(in the rows, 128 means zero)
Known rows, with every step that occurs:
tomel -> zigu -> vutuvu -> topu: [132 138 140 122 129 120 138 130 138 133 146 167 165 108 121 142 140  76
 148  97  97 139 122 142  83 150 132 140 181 146 165 116]
todivim -> kugumed -> tomel -> zigu -> vutuvu: [144 152 132 110 132 151 108 147 167 132 148 188  91  59 102 127 161  97
 128  96 112 149 110 160  71 148 188 110 188 125 147 103]
sasulam -> vuso -> zade: [121 118 112 131 134 105 134 134 116 121 105 117 133 161 145 124 131 130
 144 141 129 138 143 111 142 125 119 137 116 119 126 145]
vutuvu -> kugumed -> todivim -> vosis -> tomel: [163 163 126 150 160 167 117 111 145 134 153 186  44  91 129  89 152 105
  96 103 121 118 147 190  88 150 138  72 193 113 113 125]
vutuvu -> kugumed: [154 134 131 149 142 133 134 115 119 133 123 157 105 118 119 120 144 113
 109 130 126 125 138 132 121 139 137 115 145 131 122 129]
kugumed -> tomel -> zigu -> vutuvu -> topu -> vuso -> sasulam: [144 154 122  97 115 103 155 111 154 154 119 188 144 111 135 132 136 125
 151 112 111 174 140 137  45 158 126 119 194 152 170 138]
tomel -> pidedi -> todivim: [120 141 159 114 125 138 115 140 160 133 138 112 122 138 140 153 142  97
 124 130 122 102 117 157 100 141 159 130 138 122 129 120]
masevip -> zade: [119 128 124 146 131 108 127 133 123 123 119 103 118 141 123 139 124 121
 137 148 113 125 117 106 152 118 112 134 130 120 112 117]
pidedi -> vutuvu -> kugumed -> todivim: [164 155 152 141 144 128 124 112 131 140 157 180  94  91 147 101 187  92
 122 107 126 112 117 156  76 160 154  92 147 130 133 128]
vutuvu -> zigu -> todivim -> kugumed: [168 161 150 131 163 158 139 131 139 134 153 194  77 103  98 116 126 102
 122 110  85 115 133 153  74 135 157 105 171  97 131 112]
vuso -> zade: [125 142 123 145 126 120 127 138 131 123 109 128 136 145 135 131 134 134
 131 145 136 139 133 106 132 136 124 143 108 114 125 130]
vosis -> todivim -> kugumed -> tomel -> zigu -> vutuvu -> topu: [145 170 146 103 146 136 135 133 174 134 162 190  84  63 100 132 142  86
 136  76 108 136 137 177  34 165 187 111 208 129 157 111]
tomel -> zigu -> todivim: [112 156 147 120 130 153 125 136 147 136 155 171 117 147 113 124 154  93
 128 105  83 119 127 137  81 140 151 100 163 109 145 130]
vutuvu -> zigu -> todivim -> kugumed -> tomel -> vosis: [172 173 150 116 161 177 121 128 161 134 178 215  70  67 110 104 160  99
 125  85  85 120 122 156  46 141 191 105 193  87 138 119]
todivim -> kugumed: [144 134 125 133 139 131 124 140 144 129 131 140  98  95 108 135 119 136
 122 128 121 131 126 145 112 129 146 121 139 119 124 116]
vosis -> tomel: [130 126 132 109 125 143 123 122 130 125 126 132 121 125 138 117 128 142
 125 125 122 139 138 162 116 131 126 113 149 125 115 135]
todivim -> zigu -> vutuvu -> topu: [134 140 139 123 150 123 155 138 140 126 139 163 148  78 112 132 111  93
 124 107 135 155 111 147  89 134 136 133 180 144 151  96]
zigu -> tomel -> vosis: [128 127 130 130 128 153 124 134 158 128 151 154 139 106 130 107 174 107
 115 112 113 140 108 148 103 126 156 132 153 103 126 140]
vosis -> vutuvu -> topu: [149 141 131 123 129 117 146 113 115 124 150 135 130 111 145 132 123 110
 149 107 106 124 133 155  96 141 114 144 148 138 151 127]
tomel -> pidedi -> vutuvu: [117 150 158 109 120 118 121 139 136 131 146 125 141 105 157 141 157 102
 138 128 113 137  93 145  72 145 155 153 144 131 134 118]
tomel -> vosis -> vutuvu -> zigu: [191 147 157 134 143 147 134 112 111 117 192 166 114 101 145 123 182  91
 153 106  97 103 119 166  86 138 150 149 164 119 139 153]
kugumed -> todivim -> zigu -> tomel -> vosis -> vutuvu: [148 162 144 128 146 172 129 134 173 121 204 182  90  68 140  87 211  83
 117  82 132 124  93 200  62 141 183 100 187  97 135 141]
vosis -> vutuvu -> topu -> vuso -> zade: [161 163 124 131 119  86 160 109 116 129 119 137 138 133 156 140 117 136
 167 140 129 145 156 128  80 143 108 150 134 119 148 137]
kugumed -> tomel -> pidedi -> todivim -> vosis -> vutuvu: [145 184 146 111 128 166  98 136 164 123 175 142  47  88 145 132 157  85
 113 110 119 103 112 197  69 147 182 122 172 112 137 107]
todivim -> kugumed -> tomel -> pidedi -> vutuvu -> zigu: [165 190 159  99 143 148 112 138 150 140 160 175  94  47 138 118 160 104
 132 108 103 127  99 176  38 158 194 146 187 110 133 109]
tomel -> zigu -> vutuvu -> topu -> vuso: [144 147 138 117 125  97 154 118 139 143 132 168 162 112 122 147 127  95
 162 114 108 150 140 134  63 143 126 129 184 139 164 126]
vutuvu -> kugumed -> tomel -> vosis -> todivim -> zigu: [157 177 154 123 164 164 138 120 163 125 177 182  56  73 109 106 177 105
  96 102 153 127 131 173  63 150 207  92 196 112 120 143]
vosis -> tomel -> pidedi: [109 133 143 101 124 145 120 129 147 126 124 119 130 125 149 133 135 123
 126 123 113 145 126 165  91 141 139 135 168 124 115 131]
topu -> vuso -> sasulam: [146 124 119 123 120  96 156 113 132 144 104 137 123 152 137 137 117 168
 138 161 131 156 147 122 103 130 103 115 129 141 130 156]
vutuvu -> kugumed -> todivim -> vosis: [161 162 123 171 164 151 122 118 141 136 155 182  52  92 120 100 152  91
  98 106 126 105 137 158 100 148 140  86 173 116 126 119]
pidedi -> todivim -> vosis -> tomel -> zigu: [143 176 148 116 129 173  97 144 160 133 171 155  80 128 119 126 145 106
 110 124  97  94 138 211  96 141 154  90 182 105 123 130]
pidedi -> todivim -> zigu -> vutuvu: [146 137 162 119 142 146 129 151 158 122 153 156 108  97 108 137 143  85
 109 126 153 125 104 168 102 130 172 102 150 133 135  99]
vutuvu -> kugumed -> tomel -> zigu -> todivim -> vosis: [142 200 130 139 151 184 112 129 156 141 164 229  40  98  98  94 162  79
  87  90  81 122 135 161  59 151 178  77 212  99 141 112]

Rows:
[114 194 127 118 138 179 106 141 162 136 169 200  63 108 106 101 147  94
 105  90  82 126 127 154  67 139 169  91 194  95 148 111] : kugumed -> tomel -> zigu -> todivim -> vosis
[155 138 150 132 152 135 132 135 163 118 175 145  73  91 107 142 149 117
 129 115 123 120 132 164  75 138 178 115 156 111 121 140] : tomel -> vosis -> todivim -> kugumed
[192 184 137 137 142 170 107 116 142 126 173 184  17  81 125 105 163  90
  92 112 126  95 133 198  88 148 177  89 168 117 132 111] : pidedi -> todivim -> vosis -> vutuvu -> kugumed -> tomel
[168 192 171 111 156 153 133 125 155 127 195 195  63  53 126 102 195  99
 103 102 145 132 109 187  35 158 221  98 190 117 126 137] : pidedi -> vutuvu -> kugumed -> tomel -> vosis -> todivim -> zigu
[125 173 144 141 161 172 135 134 181 144 148 186  88  80 125  89 188  73
  80  98 136 131 108 185  60 158 187  99 211 103 120 123] : vutuvu -> kugumed -> todivim -> zigu -> tomel -> pidedi
[202 171 144 119 148 165 117 119 141 123 193 191  66  47 129 112 177 106
 142  93 103 112 116 187  62 145 186 131 186 105 139 135] : todivim -> kugumed -> tomel -> vosis -> vutuvu -> zigu
[114 154 150  98 127 170 121 131 149 131 153 175 108 146 122 113 155 108
 125 102  75 129 138 171  71 143 148  87 185 106 131 136] : vosis -> tomel -> zigu -> todivim
[140 150 137 122 134 161 111 142 143 119 162 181  95  94 113 123 152  88
 120 109  97 147 122 183  81 138 146 109 205 126 133 115] : todivim -> vosis -> tomel -> zigu -> vutuvu
[158 136 147 146 139 137 130 124 131 132 144 192 115 104 108 130 180  67
 120 114 107 135 122 144  89 151 159 114 181 141 142 124] : tomel -> zigu -> vutuvu -> kugumed
[124 157 136 131 151 145 131 137 157 135 156 148 103  99 124 108 144 116
 117 106 153 116 119 158 105 138 151  92 158 117 132 124] : kugumed -> todivim -> zigu
[172 188 165 110 153 171 125 127 121 128 183 212  70  95 131  89 145  94
 116 108  72 123 122 193  42 136 148 102 194  99 126 113] : pidedi -> vutuvu -> zigu -> todivim -> vosis -> tomel
[161 191 164 109 144 173 119 129 164 130 168 168  52  77 134 121 179  81
  96 111 142 107 110 208  57 160 211 104 192 120 131 115] : vosis -> vutuvu -> kugumed -> tomel -> pidedi -> todivim -> zigu
[168 197 176  93 151 148 125 132 158 136 176 174  61  56 131 120 166  97
 131 104 112 119 118 193  17 167 212 134 194 108 126 122] : vosis -> todivim -> kugumed -> tomel -> pidedi -> vutuvu -> zigu
[120 153 127 122 138 159 136 148 156 132 138 158 123  98 109  95 141 121
  93 123 141 146 109 164 110 123 159 117 165 105 119 121] : todivim -> zigu -> tomel
[142 161 172  83 138 126 151 131 174 136 135 148 131  92 136 152 113  94
 134 123 137 153 131 202  28 145 159 112 212 132 138 106] : vosis -> tomel -> pidedi -> todivim -> zigu -> vutuvu -> topu -> vuso
[154 152 154 126 153 155 143 120 122 133 151 183 106 134 118 108 137  94
 128 109  90 110 135 134  89 133 139 115 160 108 135 125] : vutuvu -> zigu -> todivim
[174 158 159 125 148 159 145 111 110 121 175 190  84 125 130 108 158  83
 139 103  85 108 130 158  72 138 144 119 164 110 142 130] : vosis -> vutuvu -> zigu -> todivim
[156 148 136 129 141 161 137 124 131 138 139 174 130 115 123  90 156 105
 115 116 110 121 126 158 110 131 143 137 162 104 123 136] : vutuvu -> zigu -> tomel
[165 176 135 121 127 159 116 110 131 133 163 191  75  97 130 107 193  96
 123  98 106 116 131 174  78 163 174 108 186 125 143 140] : vosis -> vutuvu -> kugumed -> tomel -> zigu
[157 154 124 142 136 142 123 128 118 113 169 147  68  99 129 124 134 109
 123 123 115 122 123 166 106 127 132 128 151 124 134 120] : todivim -> vosis -> vutuvu
[116 154 133 119 137 155 113 139 147 121 140 132  91 107 136 129 122 114
 109 123 108 144 126 178  85 134 139 130 188 115 113 117] : todivim -> vosis -> tomel -> pidedi
[147 149 124 118 136 149 107 137 168 128 154 160  91  60 120 123 149 132
 125 103 121 136 114 149  86 136 179 117 161 108 130 122] : todivim -> kugumed -> tomel -> vosis
[176 192 160  99 151 162 122 132 144 139 169 217  67  61 120  95 154 104
 125  94  87 124 111 166  34 147 188 103 177  97 140 102] : pidedi -> vutuvu -> zigu -> todivim -> kugumed -> tomel
[126 143 175 113 142 148 127 157 171 123 153 142 116  93 119 154 150  67
 111 125 144 130  93 172  76 140 186 122 172 134 136  95] : tomel -> pidedi -> todivim -> zigu -> vutuvu
[125 176 154 112 138 151 103 137 161 130 174 153  79  77 165 110 167  94
 123 101 107 130 105 201  41 156 156 108 192 114 126 115] : kugumed -> todivim -> vosis -> tomel -> pidedi -> vutuvu
[169 164 154 117 133 149 133 128 125 139 157 183 134  95 139  87 176  97
 123 118 103 125 104 168  82 138 155 141 158 105 128 131] : pidedi -> vutuvu -> zigu -> tomel
[113 167 149  91 115 133 108 135 150 134 142 136 125  84 161 123 164 112
 131 111 122 146  93 148  64 152 174 144 155 126 137 113] : kugumed -> tomel -> pidedi -> vutuvu
[141 160 168 103 141 111 158 136 172 139 137 146 138  92 127 161 113  80
 137 127 141 142 120 169  40 141 162 127 192 135 150 100] : tomel -> pidedi -> todivim -> zigu -> vutuvu -> topu -> vuso
[170 161 144 137 133 151 113 133 135 117 179 142  55 111 129 133 142  96
 117 127 118  90 124 190 105 130 148 110 140 116 134 116] : pidedi -> todivim -> vosis -> vutuvu
[135 189 159  86 140 123 131 134 173 139 159 150  87  54 139 134 133 106
 134  93 112 136 119 185  13 169 192 138 188 122 143 109] : vosis -> todivim -> kugumed -> tomel -> pidedi -> vutuvu -> topu
[136 180 160 123 144 154 135 146 157 138 150 183 112  67 130 101 186  79
  83 124 122 151  83 187  47 150 195 130 198 111 119 112] : todivim -> zigu -> tomel -> pidedi -> vutuvu -> kugumed
[152 217 148 124 143 172 108 132 148 141 182 238  46  77 115  90 185  71
  95  91  75 126 112 173  33 157 192  83 206 102 146 106] : pidedi -> vutuvu -> kugumed -> tomel -> zigu -> todivim -> vosis
[134 181 163  89 136 135 117 140 173 130 163 148  60  61 134 131 158 112
 125 108 126 136 109 182  26 161 210 125 173 114 129 116] : vosis -> todivim -> kugumed -> tomel -> pidedi -> vutuvu
[145 195 158 109 132 160 114 122 145 146 166 224  84  94 128  95 198  81
 113  92  82 128 114 157  36 164 192  85 186 110 149 120] : pidedi -> vutuvu -> kugumed -> tomel -> zigu -> todivim
[143 160 133 106 144 145 125 131 165 128 145 150  48  84 106 119 130 138
 115 109 143 126 144 166  80 144 183  99 158 112 121 124] : vosis -> todivim -> kugumed -> tomel
[149 141 142 126 148 130 138 135 152 125 147 138  64 104 102 137 122 129
 121 126 133 119 144 161  90 138 163 108 145 116 118 129] : vosis -> todivim -> kugumed
[141 193 148 103 137 113 133 116 158 146 159 159 103  77 172 118 130 108
 146 103 106 141 133 196   6 157 131 113 212 114 141 117] : kugumed -> todivim -> vosis -> tomel -> pidedi -> vutuvu -> topu -> vuso
[168 152 162 128 153 165 146 119 151 127 182 177 106 113 122  98 187  86
 122 104 110 111 132 174  72 138 176 132 180  96 119 161] : vutuvu -> zigu -> tomel -> vosis -> todivim
